What can hang from each mark:
j_259: j_534 j_826 j_986
j_534: j_259
j_826: j_259
j_192: j_63
j_63: j_192 j_986
j_85: j_986
j_986: j_63 j_70 j_85 j_259 j_307 j_409
j_70: j_986

Each row was made from one small tree. The marks that hang from a mark follow it in brackets, in the order of their numbers. Every link used is in the known rows. Write each row's tree.
Known rows:
j_63{j_192 j_986{j_70 j_85 j_259{j_534}}}: [-60.5   2.4 -12.3  -9.6 -23.9  22.3 -41.4  -2.2  13.3  -5.9 -20.8 -74.5
  33.8 -11.1   6.3 -24.7 -29.0   2.6  18.5   9.6  -1.6   1.5]
j_192{j_63{j_986{j_70 j_85 j_307}}}: [-24.2  23.8  -9.6   8.9 -33.9  11.6  -6.9 -20.2  -5.3   4.7 -10.8 -34.3
  26.8  19.6 -11.6 -35.6 -57.9  37.0  19.7  28.5   3.5 -34.5]
j_85{j_986{j_63 j_70 j_259 j_307 j_409}}: [-37.4 -38.2 -28.8 -21.8 -47.7  26.3 -59.9  20.3 -20.5  39.9  -5.7 -45.0
  56.5   6.4 -24.7 -24.6 -76.9  37.5  33.0  17.3 -62.6 -82.2]
j_826{j_259{j_534 j_986{j_63 j_70 j_307 j_409}}}: [-61.0 -43.6 -17.7 -27.7 -43.3  20.6 -39.0  36.6 -27.2   1.6  -3.6 -33.8
  32.2   9.2   0.4 -17.9 -58.1  32.2  32.1  30.3 -31.6 -32.5]
j_63{j_192 j_986{j_70 j_85 j_259 j_409}}: [-56.6  16.3 -21.5 -21.7 -27.8  40.4 -54.0  -6.5   2.5 -15.6 -27.1 -85.1
  35.6   3.8  -9.6 -26.6 -40.4   2.2  16.5  17.3 -13.8 -36.8]
j_192{j_63{j_986{j_70 j_259{j_826} j_307}}}: [-26.2  -8.6  -9.7  17.0 -38.5   1.2 -37.8 -47.8   5.9  10.1 -17.4 -35.4
  13.2  15.6  -1.1  -7.6 -32.0  32.4  40.5   8.3   3.1 -49.3]
j_259{j_534 j_826 j_986{j_63 j_70 j_85 j_409}}: [-57.1 -36.9 -18.9  12.8 -47.4  11.7 -59.5  66.3 -29.8 -14.7 -50.6 -46.8
  24.8  -5.5  20.9 -23.4  -3.7  34.0  54.0  12.3 -23.1 -30.0]
j_85{j_986{j_63 j_70 j_259{j_534 j_826} j_307}}: [-40.7 -59.7 -23.5  10.1 -48.8   7.2 -63.2  16.4 -10.3  36.4  -8.8 -37.2
  44.6 -13.7   6.0  -8.3 -37.8  40.6  46.1  -7.5 -46.3 -39.3]
j_63{j_986}: [ -0.3  17.5   6.3   2.6   4.0   0.6   3.1 -22.5   8.6  -2.3  -7.2 -10.9
  -7.9 -13.5   3.0   7.0   3.1  -6.3  -8.8  11.8  26.3   9.3]
j_986{j_63{j_192} j_70 j_85 j_307 j_409}: [-64.3  -7.3 -13.4 -14.5 -39.6  48.3 -40.9  19.4 -14.7   0.8 -24.3 -63.3
  64.9  24.6 -23.5 -43.8 -60.0  13.1  28.4   4.9 -52.6 -67.6]
j_986{j_63 j_259 j_307 j_409}: [-57.2 -30.1 -12.5 -26.8 -36.2  18.3 -45.6  -0.4 -17.2   8.6 -17.6 -44.4
  34.8  21.6 -23.6 -13.9 -58.5  14.2  36.7   0.2 -46.8 -87.4]
j_70{j_986{j_63 j_85 j_259 j_409}}: [-53.8   3.4 -22.6 -36.6 -26.5  21.3 -63.0  51.6 -29.2 -13.1 -37.4 -66.0
  23.3   9.3 -17.2 -36.1 -51.7  26.0  34.6  -2.0 -33.5 -74.4]
j_192{j_63{j_986{j_70 j_259{j_534} j_307 j_409}}}: [-59.2 -18.8   1.9 -13.6 -61.8  13.5 -42.8 -17.0  -2.0   5.0 -25.0 -45.3
  28.0  31.5  -9.9 -33.7 -72.1  50.3  41.5  30.7 -19.2 -59.9]
j_986{j_63{j_192} j_70 j_85 j_259{j_534} j_409}: [-87.0 -34.9 -13.5 -25.3 -45.8  38.0 -61.5  34.5  -9.3  -4.8 -33.4 -85.2
  59.2  17.3 -12.1 -38.1 -45.1   9.2  43.5  -1.6 -52.8 -61.8]
j_826{j_259}: [ -3.3  -7.4 -15.2 -18.1   7.6   7.4   1.3 -12.4  -6.0 -11.7  28.9 -12.1
  -4.4   5.2   1.4  10.5 -11.9  -8.5  -9.7  -1.8   2.8   5.4]
j_192{j_63{j_986}}: [  1.0  23.7  12.4  16.4   2.6  -5.9  16.5 -26.3  15.3 -10.8  -4.9  -1.9
 -15.6  16.5   0.8  -6.7   3.2  13.5   1.1  10.8  29.6 -15.3]
j_534{j_259{j_986}}: [-13.5   7.6 -10.6   8.8  12.2  -6.0  -5.0  29.1   2.4 -16.8  -2.1   8.1
 -22.0 -17.7  28.8  -8.1   0.5  30.4  -5.6   5.7  19.8   4.8]
j_534{j_259{j_986{j_70}}}: [-12.6  -7.0 -13.4   1.9  -0.1   0.9 -13.5  34.1  -2.7   4.6  -5.2  -2.4
  -2.5 -19.4  23.7 -16.0 -10.6  34.5   1.4  21.0  12.6   3.5]
j_534{j_259{j_986{j_63 j_70}}}: [-25.0 -24.9  -9.6   2.0   1.5   4.5 -12.0  37.7  -7.2  17.3 -11.6 -10.4
  11.2 -18.0  15.9 -14.8 -11.3  25.5  12.5  14.4   3.6 -24.0]
j_534{j_259{j_826 j_986{j_70}}}: [-12.2 -16.0 -17.7  24.8  -5.6  -0.5 -30.4  28.8  -2.6  -7.5 -15.2  -2.0
 -11.0 -25.8  38.7  -1.8  15.2  35.1  15.1   3.8  18.6   7.1]
j_192{j_63}: [  0.4   5.8   6.8  13.2  -2.4  -7.2  12.4  -3.8   4.4  -5.6   1.3   7.3
  -6.6  28.0  -4.2 -12.5   0.2  20.2   8.2  -1.0   3.0 -26.6]
j_534{j_259{j_986{j_63 j_409}}}: [-40.9 -10.1  -7.2  -4.1  -1.2  11.1 -19.6  46.1 -10.3 -17.0 -22.6 -13.1
  -3.6  -5.5  17.8 -17.8  -9.2  28.3  11.2   9.2  -3.1 -48.9]
j_986{j_259}: [-17.5 -14.0 -12.2 -13.6  -8.1  -1.2 -21.5  -6.0  -0.9   4.5  -0.5 -23.5
   4.9   1.6  -4.9   3.1 -13.3   1.6  13.6  -1.7 -10.0 -20.7]
j_826{j_259{j_534 j_986}}: [-22.8 -14.8 -16.3  -9.2   0.0  -8.7  -7.2  27.0  -6.2 -25.3  17.1  -3.5
 -17.2 -10.4  24.7   5.2  -1.8  14.6   2.2  14.4  11.1  36.8]

Write each row's tree:
[-34.2  16.0   8.2 -20.8   0.0  32.4 -36.6  39.7   3.5 -16.2 -30.3 -28.4
  10.6  12.2 -14.2 -28.0 -10.7   9.5   8.1 -11.2 -14.7 -43.8] : j_70{j_986{j_63{j_192} j_409}}
[-52.1  -8.9 -21.8  14.4 -22.9  29.1 -56.7  46.4 -11.3 -24.8 -45.1 -53.9
  28.5  -1.4  10.9 -22.8  12.8  16.0  40.1   1.7 -20.2 -37.7] : j_259{j_826 j_986{j_63{j_192} j_70 j_85 j_409}}
[-56.3  17.2 -26.9 -21.4 -39.3  23.0 -47.9 -13.5 -17.2 -20.7 -24.1 -66.7
  24.9   3.7  -7.6 -23.1 -69.6  20.5  22.6  18.9 -17.9 -52.6] : j_63{j_986{j_85 j_259 j_307 j_409}}
[-40.1  -2.6 -22.5  -1.9 -26.9   1.9 -67.3  43.3 -14.3 -29.8 -34.5 -47.8
  -1.5 -14.7  20.3 -19.9 -12.9  36.9  38.7 -20.2  -7.0  -5.1] : j_70{j_986{j_85 j_259{j_534 j_826}}}
[-60.2   9.9 -25.2  -3.7 -18.1  25.2 -69.8  22.9  -3.6 -20.4 -32.4 -66.1
  25.7   0.8  -3.0 -27.4 -33.2  20.4  41.1 -34.2 -26.5 -56.6] : j_70{j_986{j_63{j_192} j_85 j_259{j_826} j_307}}
[-32.9  34.9 -19.6 -23.2 -33.8  27.1 -50.6  41.6 -28.3 -24.8 -26.4 -33.0
  17.5   9.2 -11.6 -45.0 -69.4  45.6  17.7   9.5 -25.6 -36.0] : j_70{j_986{j_85 j_307 j_409}}
[-24.6  -0.4 -32.9  18.8 -32.8   1.9 -41.9  27.5 -21.9  -5.4 -23.6 -24.1
  20.3 -13.1  18.0 -18.6 -21.7  38.7  36.7  16.7  -8.5  -2.9] : j_259{j_826 j_986{j_70 j_85 j_307}}
[-43.5  -2.6  -6.1 -13.4 -48.3  17.1 -39.7 -29.9  -3.5   9.1 -18.5 -45.2
  26.7  32.9 -22.0 -27.6 -70.6  40.1  34.0  32.9 -16.1 -73.4] : j_192{j_63{j_986{j_70 j_259 j_307 j_409}}}
[-82.0   1.5 -11.1 -32.0 -27.5  34.2 -70.3  62.2  -7.3 -30.0 -43.4 -75.6
  28.3  11.3  -6.4 -45.0 -40.7  24.8  34.7 -15.1 -36.5 -54.1] : j_70{j_986{j_63{j_192} j_85 j_259{j_534} j_409}}
[-33.5 -35.4  -8.8   9.9 -25.4  -6.7 -42.5   2.0   2.5 -13.0 -17.3 -23.9
  -1.2  -4.7  22.3   9.6   9.5  11.7  34.8 -21.9  -8.8  -4.0] : j_986{j_259{j_534 j_826}}
[-36.9   0.9 -20.5  18.8 -21.7  10.0 -43.4  24.5 -10.6 -36.7 -20.9  -5.5
 -14.6  -6.2  34.3 -14.2 -16.3  51.3  20.0   0.5  -0.3 -26.8] : j_534{j_259{j_826 j_986{j_307 j_409}}}
[-28.7   2.9   1.8   7.8  19.1   3.1  -3.0  28.3  14.3  -8.4 -14.1  -8.7
   2.9  -4.4   7.7  -7.4  24.9  -5.7   8.0  -1.0   3.3  -9.3] : j_259{j_986{j_63{j_192}}}
[-38.1   7.8  -6.9   2.7   5.3  23.6  -7.7  15.2   2.5 -13.9 -12.7 -41.3
  28.5   7.0  -5.0 -19.1  -0.5 -14.6   8.9 -19.1 -16.6 -28.9] : j_986{j_63{j_192} j_85}
[-12.3  35.3  -3.3  17.0  -5.0   0.9   9.1 -14.4   2.6 -22.0 -11.8 -24.4
  -5.1  16.2   1.8 -22.5 -10.7  17.0   5.6  11.9  22.6 -21.5] : j_192{j_63{j_986{j_85}}}
[-56.4 -16.0 -34.7 -30.5 -60.7  28.2 -63.1   9.8 -29.9   5.2 -18.0 -65.9
  53.9  18.3 -20.4 -35.6 -88.1  32.0  38.9  19.7 -53.7 -65.6] : j_986{j_70 j_85 j_259 j_307 j_409}
[-24.3  11.5 -31.0  31.4   0.2   0.4 -28.4  37.2  -8.4 -42.3 -19.7 -18.0
 -19.8 -24.1  47.4 -12.6  14.4  34.5  13.5  -9.6  18.5   3.7] : j_534{j_259{j_826 j_986{j_85}}}
[-49.2  -4.6 -12.4  -6.2 -23.2  35.7 -22.9  10.5  -4.1  14.3 -13.9 -51.5
  59.9  11.4 -18.8 -34.7 -47.4   2.7  22.8  -3.2 -37.6 -45.6] : j_986{j_63{j_192} j_70 j_85 j_307}
[-44.5 -15.4 -37.4 -17.9 -33.9  10.4 -28.4  32.7 -26.9  -9.4   9.8 -37.8
  25.8  -5.0  13.6 -25.8 -60.3  34.8  22.2  28.0 -15.2  16.2] : j_826{j_259{j_534 j_986{j_70 j_85 j_307}}}
[-11.9  -0.2 -15.9  30.3   8.4  -8.4 -19.2  24.7   3.3 -29.0 -12.9   6.5
 -29.9 -23.6  44.9   2.2  27.9  30.2   7.7 -11.5  26.8   9.2] : j_534{j_259{j_826 j_986}}
[-84.5 -40.7 -25.5  -2.9 -60.9  18.3 -75.1  21.3 -26.8 -22.1 -41.0 -69.9
  38.9  14.3   5.4 -22.7 -47.2  29.4  63.2 -17.1 -51.4 -77.0] : j_986{j_63 j_85 j_259{j_534 j_826} j_307 j_409}
[-56.8  -2.9  -2.1  15.4 -22.3   9.9 -44.6 -34.8  28.1 -24.3 -20.7 -43.4
   5.4  -7.6  21.4   0.1  -5.3   6.3  25.1 -17.9   4.5   0.1] : j_63{j_192 j_986{j_259{j_534 j_826} j_307}}
